Each row comes from the steps of one path. Every step used is in the known rows, and no mark comes twice. Write the path behind each row, first mark first.
Known rows
A/K/D/L/R/M: [ 0.66  5.94  5.27  0.54  4.63  4.10  5.62  0.81  3.20 -4.72  5.13 -1.40
 -3.29 -1.07  0.65 -0.49 -0.68  0.80  2.90  3.03  1.21]
M/K: [-1.43  2.86  0.17  1.73 -1.39 -0.81  0.18 -0.19 -0.13  0.60  0.57 -2.83
 -5.15  0.80  1.69  0.74 -1.24  3.16 -1.10 -2.83  1.57]
L/R/J/A/K: [ 3.80  1.15  2.74  0.38  1.98 -0.79  4.02  1.86  3.41 -3.91  3.64 -2.97
  0.16  4.33 -1.88  2.36  0.29  0.51  0.41  2.16  6.67]
R/J/A/M/K: [ 0.40  1.48  0.89  1.49 -1.00  3.60  3.17  0.53  0.87  0.16  0.27 -3.91
 -3.47  2.13  1.48  4.12  0.94  2.64 -4.81 -3.21  6.14]
K/R/J/A: [ 3.57  0.86  0.28  1.03  2.35 -1.98  4.33  1.52  0.00 -2.14  1.00 -3.09
  1.90 -3.01  1.62  2.76  1.59  0.34 -1.37 -0.98  7.23]
R/J/A: [ 3.34  0.75  0.24  0.48  0.49 -0.17  3.91  1.55 -0.47 -0.96 -0.62 -2.82
  0.94  1.10  1.92  2.81  0.67 -0.38 -1.42 -0.84  6.82]
L/R/J/K/D: [ 1.41  2.70  2.59 -3.82  1.26 -1.16 -1.72  1.94  1.31 -4.58  3.80 -2.78
  2.92 -1.02 -0.76  2.06  0.67  2.50  1.35 -1.99  6.54]
J/K/D/L/R: [ 0.99  3.74  3.51 -1.29  1.35 -1.27  3.61  0.77  2.03 -4.52  4.85 -1.28
 -0.59 -2.92  0.21  1.11 -0.43  3.07  1.89 -0.88  1.37]
D/L: [ 1.28  1.93  0.97  1.62  1.56 -0.90  6.14  0.01 -0.07 -0.89  0.41 -1.32
 -2.26 -1.80  2.92  0.91 -1.73 -0.46 -0.70  0.81  1.56]
L/R/J: [ 2.06  0.46  1.65 -0.90  3.24 -1.47  1.15  0.58  1.89 -1.30  2.98 -3.52
  1.76  3.79 -1.64  1.82  0.19 -1.37 -0.11  0.43  5.93]
J/A: [ 2.83  0.78  0.97  2.51 -0.55  0.36  4.15  0.89  0.04 -1.00  0.16 -1.70
 -0.95  0.73  1.65  1.58  0.00  0.56 -1.37 -0.28  1.76]
M/R/J: [ 3.64  2.15 -0.41 -0.47 -2.21 -1.60  0.35 -0.62  0.04  0.54  0.09 -3.81
 -1.95  5.84  1.65  1.90  0.16 -1.62 -1.18 -1.37  6.12]
K/D/L: [-0.22  2.62  1.38  2.63  2.00 -1.75  6.05  0.36  0.06 -2.29  1.85 -0.97
 -1.57 -5.37  4.33  0.83 -0.59  1.04  0.00  0.09  2.08]
R/M/K: [-1.17  5.69  1.69 -0.33  0.16  5.76  0.37 -0.14 -0.43  1.03 -0.29 -3.46
 -5.49  1.86  1.62 -0.28 -0.63  2.21  0.20 -2.60  0.93]
N/K/R/J: [ 0.63  1.81 -0.14 -1.30  2.17 -2.75  0.73  0.11  0.47 -3.47  1.25 -3.64
 -1.14 -3.19  2.40  1.70  0.48 -0.61 -1.46  0.15  6.75]
M/K/R/J/A: [ 0.76  2.52  0.07  1.63  1.29 -2.03  3.84  1.49  0.22 -0.66  1.68 -3.91
 -2.27 -1.78  1.55  2.55  1.16  3.78 -1.23 -3.85  7.08]
A/R/M/K: [-1.66  5.87  2.84 -0.30  0.30  4.72 -0.35 -2.92  0.90 -0.62 -0.08 -3.47
 -6.56  2.74  1.24 -1.52  0.27  1.16 -6.23 -2.73  0.49]
N/K/D: [-1.19  1.91  1.38  1.27 -0.19 -1.56  0.37  0.13  0.07 -4.11  1.57 -1.82
 -3.12 -2.80  3.57  0.52  0.40  1.15 -0.50  0.27  2.02]
N/K/D/L/R: [-0.77  2.24  3.40  2.38  2.36 -2.22  6.12 -0.54  2.87 -4.22  5.63 -2.24
 -4.06 -1.18  1.49  0.82  0.10  0.05  1.61  1.83  1.03]
R/J/K: [ 2.36  2.98  0.66 -5.14 -0.89 -0.11 -1.85  1.58 -1.37 -2.76 -1.15 -2.55
  1.77 -0.65  1.03  2.17 -0.79  1.74 -1.17 -2.44  6.80]
D/L/R/J: [ 2.38  1.39  1.96  0.07  4.35 -1.99  6.72  0.33  2.17 -1.14  3.34 -3.16
  0.35  2.29 -0.29  2.00 -1.06 -1.93  0.62  1.29  5.71]
L/R/M/K: [-0.53  5.33  3.10  0.06  1.89  5.20  0.73 -0.06  1.96  0.73  3.66 -4.20
 -4.94  5.09 -1.91 -0.07 -0.08  1.56  2.10 -1.85  0.13]

Which path is each row?
[ 0.94  1.70  2.95  0.83  4.74 -2.48  6.33  0.93  1.96 -2.53  4.84 -2.82
  0.98 -1.36  0.60  1.82  0.03 -0.27  1.59  0.16  6.14]
K/D/L/R/J
[ 4.42  3.69 -0.06 -4.50 -4.24 -0.94 -2.64  0.19 -0.66 -1.62 -0.59 -3.32
 -1.09  4.57  0.83  2.21 -0.45  1.22 -0.87 -3.20  6.44]
M/R/J/K
[ 1.73  2.86  2.35  1.97  1.77 -1.86  8.70  2.40  1.13 -5.05  1.54 -1.62
 -1.50 -3.53  3.94  2.45 -0.13  1.88  0.25  0.98  7.68]
R/J/A/K/D/L
[ 2.94  2.94  2.44 -4.05  2.00 -0.75  3.83  0.94  1.34 -3.13  2.82 -2.91
  1.35  1.21 -1.05  2.32 -1.21  0.77  0.89 -0.47  5.69]
D/L/R/J/K
[ 4.12  0.27  2.13  1.04  1.98 -0.20  4.47  1.31  2.08 -1.20  3.23 -3.58
  1.88  4.36 -1.41  2.67  1.26 -0.76  0.46  0.06  6.11]
L/R/J/A
[ 2.80  2.33  2.00 -5.01  0.96 -0.34 -1.53  1.05  1.36 -3.60  2.50 -3.44
  2.33  2.52 -2.02  1.85 -0.19  1.13  0.18 -1.20  6.12]
L/R/J/K
[-2.80  6.26  2.39  0.51  0.65  4.73  0.03  0.71 -0.81 -0.05  1.07 -2.96
 -4.95 -1.85  2.71 -0.25  0.04  3.68  1.62 -3.43  1.21]
R/M/K/D
[ 1.98  3.45  0.62 -2.90  0.12 -1.34 -1.83  1.01 -0.49 -4.27  1.01 -1.68
  0.48 -5.68  1.21  1.17 -0.26  3.29 -1.11 -2.02  2.27]
J/K/R
[-1.15  2.81  1.85  2.27  0.82 -1.68  5.81  0.00  0.21 -3.92  1.88 -1.74
 -4.63 -4.49  4.91  0.63 -0.54  0.39  0.23  0.89  1.53]
N/K/D/L
[ 4.96  1.33  1.35  3.31 -4.56  3.43  2.97 -1.30  1.53 -0.56  1.09 -2.50
 -4.12  6.01  1.38  3.38  1.76 -0.46 -4.64 -0.85  1.14]
J/A/M/R
[-1.45  3.21  0.03  2.08  0.74 -2.47  0.44 -0.20  0.44 -0.58  2.17 -2.74
 -4.32 -3.37  1.72  0.67 -0.53  3.88 -1.39 -3.18  1.97]
M/K/R
[ 3.03  4.45  0.87 -3.90 -3.90 -1.61 -3.02  1.08 -0.46 -3.52  0.83 -2.93
 -0.76  1.43  2.19  2.09  0.68  2.52 -0.31 -3.91  6.90]
M/R/J/K/D
[ 0.53  4.76  4.58  0.98  4.98  4.23  6.54  0.44  1.89 -2.23  4.64 -1.91
 -1.32 -1.23  0.66 -0.03  0.27 -0.60  3.13  0.78  0.60]
K/D/L/R/M
[-0.65  6.20  3.62  0.73  3.02  5.08  5.94 -0.62  2.20  0.78  3.93 -3.60
 -5.91  3.68 -1.00 -0.31 -1.11  1.39  2.64 -0.93  0.18]
D/L/R/M/K
[ 1.41  4.71  1.95 -0.69  3.70  4.11  0.97  0.19 -0.31 -1.78  0.86 -2.42
 -0.36 -3.48  1.90 -0.11  0.50 -0.85 -0.06 -0.34  1.67]
K/R/M
[-3.01  6.96  3.75  1.56  1.82  3.63  5.11 -2.47  1.14 -1.85  1.94 -2.51
 -7.11 -2.14  3.73 -1.37  0.43  2.40 -4.72 -2.87  0.81]
A/R/M/K/D/L
[ 2.61  0.71  1.67  2.60 -0.90  4.08  3.65  0.28  0.95 -1.88  0.58 -1.88
 -1.08  0.33  1.96  3.33  1.12  0.15 -4.86 -0.13  1.74]
J/A/M
[ 4.04  3.34  1.01 -4.67 -4.47  3.01 -3.07 -0.43  0.41 -2.56 -0.35 -3.67
 -1.41  4.48  0.91  3.61  0.27  0.77 -4.35 -2.93  6.07]
A/M/R/J/K
[ 3.72 -0.74  3.01  0.99  1.94  3.46  4.06  0.66  3.04 -2.05  3.45 -3.74
  1.45  4.42 -1.45  4.30  1.92 -1.12 -3.21  0.27  6.02]
L/R/J/A/M
[ 0.56  2.83  3.87  0.54  4.51 -2.95  5.73  1.46  3.17 -5.43  5.16 -1.82
 -0.83 -1.32  0.90  1.49 -0.76  0.70  1.25  2.42  6.76]
A/K/D/L/R/J
[-1.81  2.39  0.68  2.15  0.53  1.31  0.05 -1.20  1.25 -1.33  2.49 -2.80
 -4.52 -3.69  1.70  2.14  0.41  3.33 -4.73 -2.89  1.65]
A/M/K/R
[ 1.46  1.34 -0.10 -0.76  3.44 -2.44  1.09  0.67 -0.04 -2.23  1.17 -3.07
  1.81 -3.85  1.84  1.90  0.28 -0.51 -1.40 -0.81  7.07]
K/R/J
[-2.08  5.42  3.91  0.95  2.24  4.67  0.42 -0.04  1.97 -0.45  4.74 -3.43
 -4.29  1.55 -0.74 -0.35  0.92  2.79  2.76 -2.42  0.76]
L/R/M/K/D
[ 1.16  1.14  1.24 -1.01  1.32 -2.13  0.14 -2.22  0.77 -2.31 -0.51 -2.94
 -0.04  1.36  1.49  0.81  0.47 -1.73 -8.37 -0.40  6.38]
A/R/J
[-0.30  5.06  4.77  0.51  3.98  4.27  5.84 -0.10  2.27 -3.59  5.06 -2.75
 -4.31  0.09  1.30 -0.50  0.52 -1.14  2.99  1.73  0.47]
N/K/D/L/R/M
[ 0.06  5.41  2.84  1.39 -0.97  5.46  2.86 -2.33  1.05 -0.25  0.40 -3.41
 -6.63  3.59  1.10 -0.61  1.39  1.68 -6.32 -2.96  0.52]
J/A/R/M/K
[-0.04  1.86  1.00  3.72 -0.43  2.20  3.32 -0.07  1.44 -1.00  2.48 -2.87
 -4.64 -2.82  1.45  3.24  1.37  4.02 -4.43 -3.28  1.87]
J/A/M/K/R
